Each row was made from one small tree. The marks that hang from a mark follow it in brackets, in alphabetical order. Every link used is in the known rows. Write each row's tree.
In the rows, zero is written as 128.
Known rows
bovuv{lilurel vogel zovom}: [151 141 133  63 108 124 135 138 132 126 132 109 171 106  69  77  54  96
 140 138]
lilurel{bovuv{vogel{sutama}}}: [136 121  76  83 130 113 103  78 145 153 130  80 100  96  96  74 119 133
 130 112]
rilov{bopi}: [141 108 100  83 127 111  93 146 163  89 102  79 108  94 107 130 166 166
 136 137]
sutama{vogel{bovuv{bopi}}}: [154 114 130  58 144 124  99 107 135 140  97 129 137 107  89 153 122 162
 134  77]
bovuv{bopi lilurel vogel{sutama} zovom}: [135 147 119  51 117 125 161 107 122 163 126 120 122 102  82  61  73 103
 134 115]
lilurel{bovuv{bopi vogel{sutama} zovom}}: [115 132  72  72 110 127 145  87 117 181 133 111  98  82  93  70 107 105
 125 109]
bovuv{bopi lilurel zovom}: [152 131 147  51  98 130 139 150 126 130 135 128 151  94  78 111  82  82
 131 134]
lilurel{bovuv{bopi}}: [146 104 104  71 107 120 110 111 133 149 131 104 111  87  99 128 120  98
 128 134]
lilurel{bovuv}: [155 105  99  82 109 117  83 117 149 122 141  93 123  90  91 120 122 118
 130 129]
sutama{vogel{bovuv{zovom}}}: [153 127 118  70 131 135  88 137 142 109 101 135 183 105  69 139 107 172
 128  78]
rilov{bopi tesos}: [125  95 108  78 128 114 105 180 150  90  71  98 117  91 115 122 202 150
 135 170]
vogel{bovuv{zovom} sutama}: [118 130 108  86 137 125 100 117 164 124 114 109 105 103  61 117 147 159
 117  72]
bopi{bovuv{lilurel vogel{sutama} zovom}}: [160 136 167  80 101 124 153 129 140 142 140 133 140 117  66  77  77 108
 122 117]
rilov{bopi{bovuv}}: [162  96 150 101 109 109 110 155 161 105 105 108 101 105 102 149 165 153
 124 142]
lilurel{bovuv{zovom}}: [143 117  96  84  92 130 101 132 138 119 141 104 150  78  80 115 107 106
 125 126]
sutama{vogel{bovuv{bopi lilurel zovom{gasop}}}}: [140 136 152  28 124 159 106 158  91 122 131 157 190 106  80 137  85 138
 136  79]
zovom{gasop}: [134 108 119  55 134 115  95 142 159  84 143  63 131  95  97 153 104 151
 138 133]
bopi{bovuv{zovom{gasop}}}: [145 107 153  76  98 132 129 167 148  93 150 110 150  96  80 162  91 132
 124 134]
bopi{bovuv}: [172  98 169  90 108 102 120 134 172 114 123 103 125 106  82 155 110 127
 124 136]

Which tree is each row?
[125 134 156  54 122 144  90 171 118  97 146 120 160 109  61 131 100 125
 131  98]
vogel{bovuv{lilurel zovom{gasop}}}
[ 99 120 116  56 130 141 119 145 117 126 130 114 106  96  79 158 119 130
 128  98]
vogel{bovuv{bopi zovom{gasop}}}
[132 132 159  60 111 137 123 142 113 146 124 144 132 108  57 122  98  92
 127 101]
vogel{bovuv{bopi lilurel zovom}}
[125 138 137  33 112 136 155 145  97 135 152 112 144  97  88  95  43  88
 144 139]
bovuv{bopi lilurel vogel zovom{gasop}}
[108 124  85  55 106 143 138 119  92 158 157 109 125  79 100 104  72  95
 136 137]
lilurel{bovuv{bopi vogel zovom{gasop}}}
[144 148 119  62 120 121 133 118 141 132 134 108 147 106  71  56  78 119
 133 111]
bovuv{lilurel vogel{sutama} zovom}
[115 115  95  54  99 147 118 144 107 132 160 107 137  73 101 130 104 102
 128 133]
lilurel{bovuv{bopi zovom{gasop}}}
[125 133  67  84 113 128 119  92 135 151 136  98 119  87  82  65 106 124
 124 109]
lilurel{bovuv{vogel{sutama} zovom}}
[135 114 100  69 116 117 128  87 115 178 130  98  97  93  99  98  91  87
 137 141]
lilurel{bovuv{bopi vogel}}
[ 99 133  66  57 119 142 140 103 104 167 153 101 108  81 102  84 103 119
 128 115]
lilurel{bovuv{bopi vogel{sutama} zovom{gasop}}}
[163  96 197  85 100 123 120 205 131 104  90 145 143 109 100 123 189 107
 127 179]
rilov{bopi{bovuv{lilurel}} tesos}
[145 136 167  61 108 136 147 145 125 126 157 121 139 110  75  95  73 122
 126 118]
bopi{bovuv{lilurel vogel{sutama} zovom{gasop}}}
[119 135  87  63 127 118 159  90 141 164 112  96 100  91  89  82  95 127
 131 113]
bovuv{bopi vogel{sutama} zovom}
[127 125  87  74 102 129 145 105 107 176 131 117 126  83  91  87  75  79
 132 139]
lilurel{bovuv{bopi vogel zovom}}
[152 128 185  60  98 138 145 164 116 119 156 126 170 111  74 113  43  94
 133 143]
bopi{bovuv{lilurel vogel zovom{gasop}}}
[147  84 163  95 110 113 122 186 149 106  77 125 120  98 111 143 202 135
 124 174]
rilov{bopi{bovuv} tesos}
[169 127 180  77 116 108 137 110 147 150 136 117 109 124  76  87  89 115
 127 121]
bopi{bovuv{lilurel vogel{sutama}}}
[143 137 133  49 131 111 143  92 131 165 122 101  98 113  91  71  96 103
 137 116]
bovuv{bopi lilurel vogel{sutama}}
